Each row was made from one small tree. The marks that hang from a mark follow it in brackets, in alphabetical order. Every link used is in the known rows. Write each row's tree.
In the rows, 128 means zero.
Known rows
Y[J[D E H M T]]: [116 118 133 177 112 176  95 130 144 230  92 116 142 161 128 120 114]
Y[J[H T]]: [ 80 122 134 173 153 169 115 114 123 177 119 115 140 162 135 120 139]
Y[J[D E H M]]: [120 120 131 169 122 166 104 133 155 212  96 119 143 155 126 124 111]
G[M[J[D E H T]] S]: [137 124 129 158  95 172 110 128 122 233 107 136 139 156 121 105  87]
J[D]: [111 125 131 164 137 143 104 120 131 159 120 123 145 134 120 123 109]
Y[J[E H T]]: [102 119 137 172 132 173 113 121 136 192 110 114 140 162 135 116 131]
J[M[S]]: [120 125 135 164 132 142 119 113 119 188 117 118 138 137 120 140 117]
Y[J[H M T[D]]]: [100 119 132 181 136 168 113 116 142 195 106 119 136 163 128 120 126]
M[J[D T] S]: [116 121 124 185 154 140 100 117  94 219 120 123 145 165 112 124 133]
J[D E H M[S[G]] T]: [137 121 139 182  91 167  88 124 137 252  99 125 144 147 118 110 115]
E[J]: [ 87 125 137 162 151 135 132 111 136 142 114 119 141 150 121 127 115]
M[J[D E T] S[G]]: [137 122 131 183 136 142 101 120 108 226 108 127 144 156 107 114 144]
J[E H M T[D]]: [133 116 143 176  84 170 103 119 162 211  99 122 136 153 125 108  99]
G[M[J[D E T]]]: [144 126 136 156 110 156 103 124 111 203  99 127 143 156 119 115  99]
J[D E H M T]: [129 119 140 171  80 174  86 126 151 232  94 120 144 151 126 113  93]
G[M[J] S]: [123 130 128 143 129 150 138 118 110 173 120 134 133 140 120 126 100]
M[J[D E H T] S]: [127 117 129 186 129 155  95 126 117 249 113 125 146 177 116 110 124]
S[G]: [104 129 141 155 143 142 126 108 131 127 122 124 139 121 120 121 139]

Write each row's tree
[121 115 137 178 124 158 112 119 144 197 109 125 138 172 120 104 121]
M[J[E H T[D]]]
[120 128 138 163 133 140 123 111 122 179 114 122 138 127 116 135 132]
J[M[S[G]]]
[130 129 133 155 149 139 128 115  93 186 121 128 140 155 117 128 117]
G[M[J S]]
[132 127 142 157 112 161 107 120 125 198 100 132 143 151 118 101 118]
S[G[M[J[D E H T]]]]
[120 132 140 144 143 142 132 110 114 145 112 130 139 136 117 120 132]
S[G[M[J]]]
[125 117 142 179 103 166 105 119 155 192 114 124 138 155 127  99 108]
J[E H T[D]]
[143 128 132 142 111 153 135 124 120 186 111 133 133 140 120 121  94]
G[M[J[E]] S]
[143 124 134 170 115 161 100 127 106 246 109 131 144 171 118 108 103]
G[M[J[D E H T] S]]
[110 126 140 165 128 153 120 113 135 196 117 124 140 139 121 123 129]
J[H M[S[G]]]
[137 130 144 144 126 145 130 115 123 157 105 130 138 136 116 116 126]
S[G[M[J[E]]]]
[ 97 123 134 185 127 152 104 115 133 232  99 125 146 163 114 115 118]
E[J[D H M[S[G]] T]]
[111 124 128 176 140 133 113 119 131 204 102 123 145 154 111 133 103]
E[J[D M[S]]]
[ 90 123 132 176 138 144 106 114 128 178 106 121 146 156 118 119 109]
E[J[D T]]
[108 121 131 190 146 161 115 113 129 214 111 124 136 160 121 117 145]
Y[J[H M[S[G]] T[D]]]
[143 119 142 186  95 163 105 117 147 232 104 127 137 150 118 105 121]
J[E H M[S[G]] T[D]]
[127 129 138 160 135 145 124 107 115 159 109 134 137 144 113 109 130]
S[G[M[J[T[D]]]]]
[122 117 136 181 115 172 110 123 153 211  97 118 136 163 128 116 118]
Y[J[E H M T[D]]]
